Each row comes from the steps of one walk. Every step used is in the known rows, and no mark comes twice. Write the walk behind each row, first mark first.
Known rows:
Q-C: [-38 -26 -18  21  -3   6  62 -28 -23 -10 -24 -43 -33   7 -10  12   0 -28
  12 -22 -14]
Z-Q: [ -9   3  31 -15   7  -8 -18  -1 -22 -36 -15  43 -22  -7  -2 -10   2  -2
 -23  -8   6]
B-Z-P-E: [ 18  16  30  -2 -48   3  66 -30 -15 -18 -21  17 -27 -17  -8   9  46 -24
 -29  54  70]
C-Q: [  3 -13  46  -7  18 -27   3  16  15  10  12  -3 -15   2 -18  -3  -6 -26
 -17  26 -26]
B-Z-P: [ 35  16  18 -18 -21 -11  20 -26  -2 -29  -2  14 -16   5   4  -4  15  32
 -30  57  64]
Q-C-P-Z-M: [-10  12  39   8  32   7  69 -54 -57 -29 -43 -26 -57   2 -21  -7  23 -45
   1 -74 -27]
E-P: [ 29  19 -19  20  -9  15   3 -39  17 -15  -9  -4   3   4 -14 -24  10 -24
 -34  -1 -17]
E-P-Z-Q: [ 28  36  56 -29   6  26  13   5 -42 -74 -19  40 -23 -13 -38 -45  33 -40
 -47  20  -9]
B-Z-M-C: [ 44  16  50  -6 -18 -37  -3 -36 -22 -41 -26  13 -80  33  18  17 -18   3
   0 -38  15]
E-P-Z-M: [ 26  42  41 -28  15  27  15 -20 -40  -7 -30  13 -18  -2 -20 -28  31 -18
 -31 -21 -11]
E-P-Z-Q-C: [-11  11  41 -10   4  30  74 -25 -66 -86 -41   0 -56  -8 -50 -29  34 -69
 -37  -2 -21]
Q-C-P-Z: [  1   1  24  21  14  14  85 -30 -34 -61 -19 -45 -43  -8 -34 -10  24 -61
   6 -25 -29]
Q-C-M-Z: [ 14  -6 -50  17   7  56  38   9  -9 -54 -17 -29 -65  19   1  13   4 -34
  37  29 -14]
B-Z-M: [ 13  20  48  -8  -5   6  -6  -8 -15 -11 -12  28 -19   9  10  14   4  34
 -16 -28  43]
Q-C-B-Z-P: [ -9   9 -49  25 -42   6  86 -71  14 -40 -40 -29 -33 -18 -15   1 -35 -24
 -16  45  17]
P-Z: [  8  14  45 -36   9  15  25  47 -37 -26   1  -2  -7 -11 -19 -11  24 -13
   9  27   3]
M-Z-P-E: [ 33   8   9 -22 -29  31  59 -15 -19 -18 -29   7 -43   4   5   0  53 -29
   0  62  63]
M-C: [ 31  -4   3   2 -15 -42   5 -30  -6 -28 -13 -13 -62  22   4   8 -20 -31
  18 -11 -27]

Which walk is each row?
[ 35  32  22 -14   1  32  31   7 -20 -37  -5  -5  -3  -6 -35 -33  34 -36
 -24  25 -14] : E-P-Z
[ 24   5  17 -12   0 -50 -13 -54 -26   7 -36   3 -75  28  21  13 -23 -14
  13 -56 -27] : Z-M-C
[-16  -8   9  42  11  -8  41 -78 -18 -72 -35   5 -59   3 -19 -11   0 -53
 -26 -62 -25] : Z-Q-C-P
[ -29   -9   18   55  -15    9   87  -79  -34  -62  -52    7  -69  -22
  -31    2   32 -108  -23  -64  -19] : Z-Q-C-P-E
[-24 -10 -62  31   4  17  41 -24 -12 -11 -21 -24 -44  -6 -11  14  -4 -45
  19  -3 -48] : Q-C-M
[ 25  -9  65 -19  20 -75 -11 -40 -14  13 -24   2 -90  32   3   8 -28 -39
  -6 -30 -51] : Z-M-C-Q
[ 14  27 -32   6 -15 -37 -12 -71   9   2 -52   1 -57   5  12   8 -70 -42
  15 -53 -57] : Z-M-C-B
[ 11   1 -52   7 -25  47 100 -40 -32 -30 -48 -19 -88  -4  -6  12  45 -76
  20  62  15] : Q-C-M-Z-P-E
[ -6 -10 -25  57   6  -3  59 -73   3 -38 -19 -43 -37   5 -15  -3   0 -50
  -3 -53 -33] : Q-C-P
[-48   9  11 -10  -3  26  72  -2 -46 -73 -50   2 -42 -36 -43 -11 -25 -71
   1   3 -38] : P-Z-Q-C-B
[  -9    0   54   61  -34   18   96  -58  -26 -106  -43   15  -72  -15
  -33   13   36  -89  -34  -45   21] : B-Z-Q-C-P-E
[ 66  25 -47 -28   8  27 -11  -9   6 -30  -6  19 -41  15  19 -13  16   9
   3  85  22] : C-M-Z-P
[ 30   6 109 -55  25 -62  15   6 -53 -12 -22   2 -98  17 -18   1  -6 -54
   5  -4 -47] : P-Z-M-C-Q
[ -25   -9  -15   71  -21   14  102  -79  -11  -28  -40  -38  -49  -13
  -28   13   30 -107   -2  -57  -25] : Q-C-P-E
[ 27  -2 -64  -6   4  32  52 -39 -16 -40 -30 -23 -75  19   8  -1  14 -21
  18  66  11] : Q-C-M-Z-P
[-18  29  -9  11 -15  42  79 -40 -26 -86 -58  -3 -40 -35 -58 -33 -14 -94
 -35   3 -56] : E-P-Z-Q-C-B
[ 28  37  53 -14  34   2   6 -28 -33 -21 -18  11 -22  -3 -11 -17  22 -15
 -12 -54 -13] : C-P-Z-M
